(in the rows, 128 means zero)
Known rows, with every step that occurs
J, H, C, R, F: [144 102  97 199 158 157 151 113 116  99 151 121 103 115  68 138 107  99
 135  96 163 129 135 192  97  99 153 163 131 129 152 149 111]
J, C, R, F, A, U: [133  81  89 111 109 134 152 112 130 152  84 154 134 110 140  81 163 154
 171 109  94 104  94  82 138  86 138  94 133 172  84 149  45]
F, J, H: [140 144 151 168 131 146 129 146 141 131 104  96 113  88 126 202  88 128
 141 159 157 123 104 181 121 122 119 141 121 140 158 130 207]
J, H, C, R: [139 100 110 159 168 159 162  98 125  98 143 115  81 122 120 130  77 123
 119 116 171  89 139 252 121 115 149 136 151 156 159 132 127]
Y, F, A, U: [117 119 121  93 113  98 114 103 135 178  81 198 123 129 159  75 146 138
 164 137 105 107 119  74 148 156  81 103 150 166 102 133  83]
R, C, H, J, F, Y: [ 94 121 130 137  75 120 136 154  94  69 164  91 151 135 117 131 169 107
  65 113 111 171 138  72 122 132 163 113 115  91 103 145 180]
R, F: [112 158 123 186 155 103 107 136 131 150 142 113 121 120  93 149 125 110
 156 131 116 160 127  76  97 104 116 160 124  91 160 149 122]
A, U, Y, F, J: [176 157 147  81 140 151 127 141 152 166 122 168 162 102 117 116 140  97
 161 127 110 126 139  61 120 193  74 155 112 147  61 111  97]
C, H, J, F, Y: [104  94 139 123  71 108 132 138 116  64 137  86 136 129 113 144 159  91
  74 123 118 162 135 118 135 119 168 125 119 118  92 156 168]
Y, F, J: [129 148 165 100 128 126 111 143 137 155 130 154 157  91 111 149 120  94
 140 120 126 142 170  91 135 158 100 164 111 142 116 113 156]
A, U, Y, F: [160 158 125 114 152 122 118 129 131 150 137 181 126 137 133  95 142 100
 171 118 117 112 145  61 122 206  62 140 171 138  78 138  48]
U, Y, F, A: [140 134 117  37 131 111  93 133 135 160 141 184 114 137 143  82 142 113
 127 141 145 139 172  64 133 154  76 126 116 131 155 123  82]
U, Y, F: [149 163 133 100 158 115 104 145 129 136 171 163 119 135 121 114 127  89
 142 119 139 135 181  74 118 190  73 156 152 120 128 133  75]
U, Y, F, J, H: [177 140 148 137 125 156 119 160 128 119 133 145 124  96 101 180 115  95
 144 130 173 137 146 140 117 175  94 160 133 146 127 130 158]
R, C, H, J, F: [ 85  88 137 140 111 118 119 146  78 101 198 112 149 126 112 174 165 104
  82 131 124 165 134 152 140 117 143 132 137  95 109 100 165]
R, F, A: [107 135 111 115 129 103  99 127 140 173 122 140 109 122 116 112 139 133
 139 153 118 161 124  66 111  83 113 127  88 110 182 140 124]
H, J, F, A, U, Y: [142  97 104  56 122 129 124 125 157 146 127 149 113 154 144  92 187 136
 111 176  96 134  90  84 148 153  96  87 117 128  78 103  73]
C, J: [134 146 154 132 142  88 101 102 121 156 144 122 152 159 146 157  91 151
 131 142 113 119 111 190 154 120 138 155 129 127 170  66 128]
H, C, R, F, Y, U: [141 162 103 171 132 162 137 104 151  94 113 101 114 116  73  87 118 110
 117  75 131 117 182  90  65 141 177 162 136 114  76 210  93]
R, C: [ 90 198 124 162 171 122 116 147 117 159 164 118 120 138 154 128 115 147
 135 144 112 133 134  69 107 140  96 113 129  81 182 118 153]
R, C, J, F: [112 125 134 140 116  97 106 141  79 113 181 144 166 178 152 143 153 169
 123 129 102 152 119 148 171 157 151 102 146  80 163  54 137]
J, H: [121 141 133 204 145 120 119 133 127 117 118 103  71 117 140 187  85 140
 148 158 165 113 107 188 120 123 113 128 168 131 177 151 166]
A, F: [ 88 162 137 161 125 114 139 113 140 152  98 125 142 147 132 106 129  94
 146  96 126 106 121 145 128 128  91 110 124 124 149 140 126]
F, Y: [111 184 134 138 122 107 128 133 158 116 106  87  99 136 147 103 111 128
 120 136 110 135 137  50 104 134 130 113 115 111 156 174 152]
J, H, C, R, F, A: [138  80  85 131 127 147 142 104 123 124 126 149  91 119  92 107 123 124
 121 122 166 133 130 173 111  75 150 133 102 141 181 141 116]
R, C, J, F, Y: [120 150 130 132  77 101 122 143 102  78 147 121 160 180 152 103 157 163
 106 111  94 162 128  71 150 164 173  81 125  85 153 102 153]
H, C: [108 158 129 153 198 134 139 111 158 122 133 124  98 156 113 110  78 132
  96 147 152 127 134 159 102 110 120 154 124 107 148 134 156]
J, F, Y: [107 139 127 126  92  99 126 147 138  73 117 106 107 153 144  97 150 138
 114 130 104 154 141  65 132 156 153  77 140  99 135 167 144]
H, C, R, F, A: [123  95  91  88 149 136 139  97 135 150 137 152 113 126 102  75 135 118
 115 116 134 137 142 126 112  76 146 135  80 131 170 125  91]
C, R: [123 119 125  98 153 120 133 104 130 154 157 107 109 105 155 120 106 118
 148 119 110  93 150 170 142 129 135 125 137 144 170 116  79]

Rows
[107  79 133 102 133 140 152 131 133 111 162  82 133 104 126 150 123 130
  94 105 125 101 145 170 165  91 166 128 146 177 100 121  85] => H, J, C, R
[125 139 157 117 144 152 146 166 152 125 105  95 151 103 135 160 109 154
 127 133 133 124 124 109 132  94 138 135 117 144 101 132 169] => F, J, C
[109 160 160 124 120 144 149 127 158 168  87 119 173 111 118 126 130  92
 141 106 119 117 117 136 125 126  99 127  74 130 126 112 166] => A, F, J
[143 131 146 168 155 166 143 133 134  91 115 154 119 114  79 157  83 106
 106 121 195 133 147 183 111 140 122 173 127 151 115 133 205] => Y, F, J, H, C
[137 142 143 140 177 118 129  90 131 125 144 136 146 178 122 131  73 149
  98 134 141 122 115 225 139 110 151 177 118 121 153  69 152] => H, C, J
[181 116  82  75 138 143 136 105 147 181 128 156 114 123 135  63 167 122
 173 135  90 116 107  66 115 135  96 111 100 135 115 123  13] => C, R, F, A, U, Y
[161 105 128 177 116 161 137 139 117 129 129 103 127  67  84 193 120 100
 160 118 143 134 122 172 116 109 147 153 107 143 154 130 151] => C, R, F, J, H
[113 155 127 144  93 126 102 137 149  86  97  99 100 135 134 111 144 145
 129 116 123 122 165  78 110 180 161 102 177 101  81 208 122] => J, F, Y, U
[124  98 124 106 148 138 155 134 122 114 142  99 119 110 153 126 114 143
 140  98 128  86 149 164 150 102 158 112 157 165 128 136  73] => J, C, R
[122 106 110  99  92 106 118 112 100 155 108 186 154 172 181  83 174 195
 149 149  81 124  76 107 173 149 125  63 136 120 125  66 103] => R, C, J, F, A, U
[ 99 139 136 139  85 130 100 134 156  81 112  84 110 129 106 138 153 128
  85 125 116 131 164  85 121 174 165 117 163 107  51 190 131] => H, J, F, Y, U
[113 131 113 102 132 107 126 100 155 193  69 154 104 132 178  86 132 161
 161 170  91  99  78  93 136 120  92  90 125 153 127 132 103] => F, A, U
[150 129 145 194 124 103 109 115 106 119 127 116 120 143 136 204  78 153
 140 148 155 113  91 242 152 121 142 149 160 142 182  94 161] => C, J, H
[110 134 155 130 114 158 169 158 152 121  78 108 181 118 122 134 134 123
 132  85 139 109 119 125 141  96 126 116 106 150  84 137 160] => A, F, J, C
[110  51 121  86  87 109 128 100 114 146 104 156 137 125 144 120 177 128
 117 156 102 126  78 153 162 104 126 104 131 154  69 115 116] => C, H, J, F, A, U
[127 169 126 155  83 127  98 137 110  91 129 112 151 161 135 117 147 169
 118 102 108 130 155  86 122 193 177 105 166  85  97 147 130] => R, C, J, F, Y, U
[129  93 137 128 141 110 126 111 110  76 156 150 147 194 124 123 123 154
  95 127 134 145 124 224 167 128 168 132 143 105 137  67 141] => H, C, J, F
[ 96 180 133 154  86 117 151 121 155 115  78 101 138 149 135  75 135  95
 127  87 110 117 128  71 109 139 115  94 105 123 133 177 143] => A, F, Y
[ 85  74 122  76  91 116 114 138  90 128 169 142 143 128 138 134 178 129
  73 152 130 166 127 127 149  96 139 105 101 109 144  95 163] => R, C, H, J, F, A
[111 102 118  71  95  98  96 131  95 136 153 170 153 174 169 106 166 183
 111 148 109 152 121 130 178 128 150  75 110  99 191  52 137] => R, C, J, F, A
[160 151 100  73 156 132 128 111 164 184 103 152  97 145 168  73 142 148
 154 178  99 107  89  68 114 145  74 100 115 131 120 121  67] => F, A, U, Y
[142 140 140 178 171 172 151 127 155 101 104 113 103 119 101 161  72 127
 101 156 180 126 113 207 102 106 131 160 111 132 136 130 224] => F, J, H, C
[156 114  98  61 133 126 127 127 147 146 112 165 103 159 170  68 178 152
 149 169 100 125  93  81 139 161  88  70 131 119 104 117  61] => J, F, A, U, Y
[142 131 156 164 114 137 115 151 123 122 115 141 127  85 104 193 101 102
 146 126 169 128 144 160 129 156 107 155 145 159 133 137 185] => Y, F, J, H
[120  76 128  59  89  85  97 114 113 132 130 162 140 169 164 114 154 174
 115 155 114 145 117 168 190 116 153  89 119 123 182  66 124] => C, J, F, A
[127 107 144 148 143 124 151 141  98 111 132 103 139 103 140 173  96 126
 135 113 156 114 123 180 113  62 142 163 159 143 110 158 142] => J, C, H
[169 147  92 103 148 132 123 122 157 182 111 155 113 137 130  77 160 130
 164 159  99 136  91  34  99 132  77 118 102 115 113 134  50] => R, F, A, U, Y
[180 108 157  88 131 163 150 166 100 109 148 140 180  84 108 160 123  88
 134  89 169 131 157 135 114 109 122 193 122 157  60 138 131] => U, Y, F, J, C, H
[118 196 133 160 122 129 108 121 163 125  89  83  94 120 131 121 105 138
 132 127 121 103 160  74  85 167 140 135 159 113  95 213 126] => F, Y, U
[ 90 134 144 156 146 126 126 129  93 150 191  93 152 104 109 184 122  91
  80 137 129 145 123 143 109  96 119 177 110 107 124 104 175] => R, C, H, J
[142 104 161 123 136 149 161 154 109 120 119  98 167  79 128 182 103 119
 131 116 150 122 120 170 116  60 148 177 116 154  88 138 179] => F, J, C, H
[131 101 110 152 136 136 144 140 112 115 157 104 135 102 101 137 135 121
 155  80 122 129 145 110 124  84 158 138 141 136 124 154  65] => J, C, R, F
[155 100 125 132 159 183 172 109 137 107 131 112 113  99 106 141  82 116
 115 118 166  97 136 245 125 114 157 147 110 163 142 114 154] => F, J, H, C, R
[136 153 136 210 125 120 112 132  85 125 153 121 133 149 144 193  91 167
 137 138 151 121  96 196 135 134 134 132 154 115 197  81 176] => R, C, J, H
